Each row was made from one small tree. The marks that hang from a mark follow it in brackets, in alphabetical order. Every link used is in the known rows. Write each row's tree.
(in the rows, 128 means zero)
Known rows
T{J M Z}: [144 110 127 166 143 111 112  87  90 145 136  88 138 135 144 102 120 188
 141 136 174 134 137  91 122 128 127]
N{F{J}}: [148 115 154 129 178 108  92 137 129 143  99 154 146 162 165 114 122 128
 134 123 117  73  75 136 130 101 108]
M{T}: [160 133 133 175 152 120  82 118 152 144 117  85 127 141 142 110  85 133
 115  90 148 119  94 144  73 105 113]
N{F T{M}}: [150 128 169 154 182 135  89 169 126 104 163 148 183 138 155 111 110 142
  98 102 123 117  55 105  94 123 135]
S{D}: [ 97 146 110 113 147 130 112  71 162 144 129 115  98 135 151  90 109 157
 161  96 145  40 114 113  85 102  93]
M{F{J N Z} T}: [214 129 128 194 187 113 118 226  94 128  84 180 171 151 157 138 142 111
 118 130 120 186  70 173 126  92 161]
J{F{N Z} T{M}}: [142 103 134  99 178 107 116 121  74 162 131 174 159 184 117  96 118  69
  11 125 151 178  87  65  71 163 140]
Z{F{N} T{J{D} M}}: [101 119  81 199 155 150  68 166 124 107 169 116 111 176 174 111  48 138
 126 146 137 111 144 122 124  71 111]
F{J Z{T{M}}}: [144 136 141 170 161 124  87 127  96 136 121 118 128 151 166 129  99 139
 115 157 137 100 128 122 138  88 148]
T{J{D} M N Z}: [145 107 143 153 154 115 113 133  75 162 138 120 172 142 141 108 128 199
 157 155 153 200 128  63 122 117 137]
T{J{D} M{F{Z}} N}: [165  98 138 159 179 128 104 175  79 135 130 158 185 139 135 130 140 173
 153 152 126 174 117  82 131 112 127]
F{J Z}: [156 138 146 124 157 116 104 100 111 156  90 121 124 153 165 116 133 136
 134 160 126  96 111 145 130  88 125]
M{F{N} T{J{D} Z}}: [205 117 124 207 172 115 122 199  97 137  98 152 167 137 148 111 137 144
 134 143 125 197  82 157 121  80 132]
F{N Z}: [158 157  91 104 165 153 127 117 119 133 121 145 131 182 168 110 105 128
 134 145 104 208  94 120  70  97 139]
J{D F{N Z} T{M}}: [110 100 136  98 158 115 116 105  78 174 134 161 153 188 130  67 116  98
  28 159 133 159  91  59  75 124 111]
J{D{S} F{N{T} Z}}: [109 151 137  92 149 135 146 133  96 144 141 159 161 183 152  76 139 128
  94 154 108 147  97 111  70  53 105]
F{J{D} Z{T}}: [130 140 146 158 150 131  86 109 109 151 108 108 116 154 175 106 101 149
 126 192 111  82 127 137 139  44 115]
M{F}: [161 127  98 115 164 120  98 136 118 126 136 127 126 142 127 120 116 135
 135 105 124  91 105 141  97 104  99]
Z{F{J{D T} N}}: [112 116 106 121 152 119  88 136 130 154 121 138 105 194 174  98 104 106
 123 149 132  97 107 139 119  84  91]
S{D{J{F{Z} T{N}}}}: [ 95 142 144 114 147  84 118  80 138 152 114 168 115 145 130 106 122 123
 122 116 138  86 111 115  77 133 109]
S{D{J{F{Z{T{N}}}}}}: [ 87 157 131 130 142  93 115 100 139 136 126 163 113 141 138 114 104 143
 142 111 132  78 121 131  82 112 117]
Z{T{J{D} M{F} N}}: [142 105 131 195 176 138  70 171 104 119 158 127 147 138 135 141  78 149
 128 138 135 125 134  85 126  92 114]
S{D{J{T{M}}}}: [ 76 134 128 138 130  94 109  50 157 136 131 129  93 142 144 107 105 148
 156 105 156  52 122 104  77 137  91]
F{N Z{T}}: [156 160  90 140 173 162 110 137 117 119 137 141 126 178 168 121  75 119
 117 152 103 209 106 115  77  82 149]
S{D{J{F T}}}: [ 80 133 141 119 135  81 114  59 150 149 117 150  98 143 131 100 116 126
 126 106 149  40 115 122  77 133  85]
Z{F{J{T}}}: [123 118 118 120 151 104  72 118 132 155 123 111  99 172 154 103 102 104
 106 129 148  57 118 150 123 102  96]
F{J{D} Z}: [133 137 147 124 144 123 103  90 113 164  92 112 121 157 176  96 131 157
 145 183 112  82 116 141 132  59 105]
J{F}: [122 122 132  85 152 101 101  99 120 158 127 130 127 159 119  98 107 111
  73  95 144  67 105 130  78 118  90]
J{F{N}}: [125 120 119  88 161 112 118 125 116 150 123 161 136 180 135 105 110  99
  82  98 138 116  90 122  72 121 100]

Which tree is each row?
[103 119 148 126 134 116 106  85 129 157 108  98 111 168 174 107 134 155
 173 146 142  32 124 121 127  60  66]
F{J{D{S}}}
[163 106 145 115 181 103  98 131  82 167 146 144 169 162 117 107 109 115
  72 121 153 213  88  40  84 166 155]
J{T{M N{F} Z}}
[105 132 111 103 132 122 117  74 105 170 151  93 112 187 144  61 113 129
 112 168 140 151 128  76  78  71  90]
J{D{S} T{Z{F{N}}}}
[ 89 157 137 127 140  99 130  95 146 129 122 170 117 143 152 106 124 141
 143 112 129  78 102 142  77 115 109]
S{D{J{F{N{T} Z}}}}
[128 136 104 140 134 125 128 108 105 150 128 105 121 168 169  74 130 170
 168 181 134 147 141 138 122  49  99]
T{J{D{S}} Z{F{N}}}
[175 119 184 179 184 126 102 168 102 114 145 150 195 122 156 104 135 157
 103 137 129 146  64 110 125 118 147]
N{F T{J M Z}}
[ 92 138 144 114 141  75 121  81 133 156 119 163 114 142 127 103 121 131
 125 111 149  88 112 112  79 136 109]
S{D{J{F T{N Z}}}}
[123 104 103 146 156 119 111 153  98 123 143 144 145 165 158 127 119 158
 149 109 151 105 108  97 115 121 114]
T{M{F{J{D} N}}}
[133 113 160 134 153 115  96  82  96 172 101 116 131 160 161  95 131 135
 103 185 134  97 111  97 130  97 113]
F{J{D T{M}} Z}
[113 100 167 126 146 108 100  72 122 171 103 101 111 170 160 103 138 120
 134 160 151  42 118  96 127  79  61]
F{J{D{S} T}}
[109 121 153  79 148 108 120  71  87 182 129 126 139 178 115  58 133  93
  42 166 130 109 116  78  73  83  85]
J{D{S} F{Z} T}
[192 113 165 192 178 119  84 154 140 150  95 117 157 133 137 133 111 127
 127 108 143 159  90 133 100 113 118]
M{T{J N}}
[152 141 126 162 168 147  85 127 103 132 142 113 142 145 148 117  83 153
 117 162 116 165 132  98 105  85 144]
F{Z{T{J{D} M N}}}
[ 81 156 120 135 138  98 123  92 145 129 124 165 105 149 150 109 103 140
 144 115 131  76 119 138  80 108 110]
S{D{J{F{N Z{T}}}}}
[136 126 162 122 152 117 111  77 101 171  95 114 125 168 161  94 147 123
 119 193 126  99 118 105 127  68 102]
F{J{D{S} T} Z}
[224 145 127 169 191 117 101 224  95 133 112 162 184 132 119 136 124 122
 104 109 113 223  78 153  93 106 176]
M{F{Z} T{N}}
[106 136 132 111 149 121  97 126  93 162 146 135 147 162 130  80  90 142
  68 148 115 117 119 105  87  75 117]
J{D F{Z{T{M N}}}}
[139 155 104 149 156 145  85 107 110 124 156  94 122 151 145 110  67 148
 103 137 126 142 133 108  85  94 148]
F{Z{T{M}}}
[191 115 119 127 188 117 120 173  85 137  97 185 149 165 148 133 152  96
 111 154 114 157  84 131 128 108 131]
M{F{J{T} N Z}}
[148 158 139 131 148 131  94 132 125 130 165  99 135 131 148  95 109 146
 102 126 134 132  95 146  86  94 130]
N{T{Z{F}}}
[122 102 160  89 166 103  99 118  69 188 138 158 170 170 106  77 117 104
  23 152 135 165  98  48  78 133 124]
J{D F{Z} T{M N}}
[138 119 188 147 158 135 101 112 132 130 135 114 149 127 146 102 141 133
 106 144 132  62  96 129 105  77  69]
N{T{J{D{S} F}}}
[ 95 136 141 128 119  80 117  38 136 126 137 102  99 181 136 131 113 117
 161 121 151 107 144 106  57 118  72]
D{J{T} S}
[157 116 143 175 180 140  66 138 130 130 135 114 126 139 138 144  73 122
 123 135 129 123 129 104 114  91 107]
Z{T{J N}}
[116 135  91 170 163 133  69 181 128 118 145 135 100 185 178 130  59 103
 119 134 133  97 127 156 129  66 123]
Z{F{J N} T}
[135 128 156 127 148  79  90  84 132 142 116 148 127 167 131 134 100 112
 125 137 116 161 103 120  69 145 108]
D{J{T{N{F{Z}}}}}
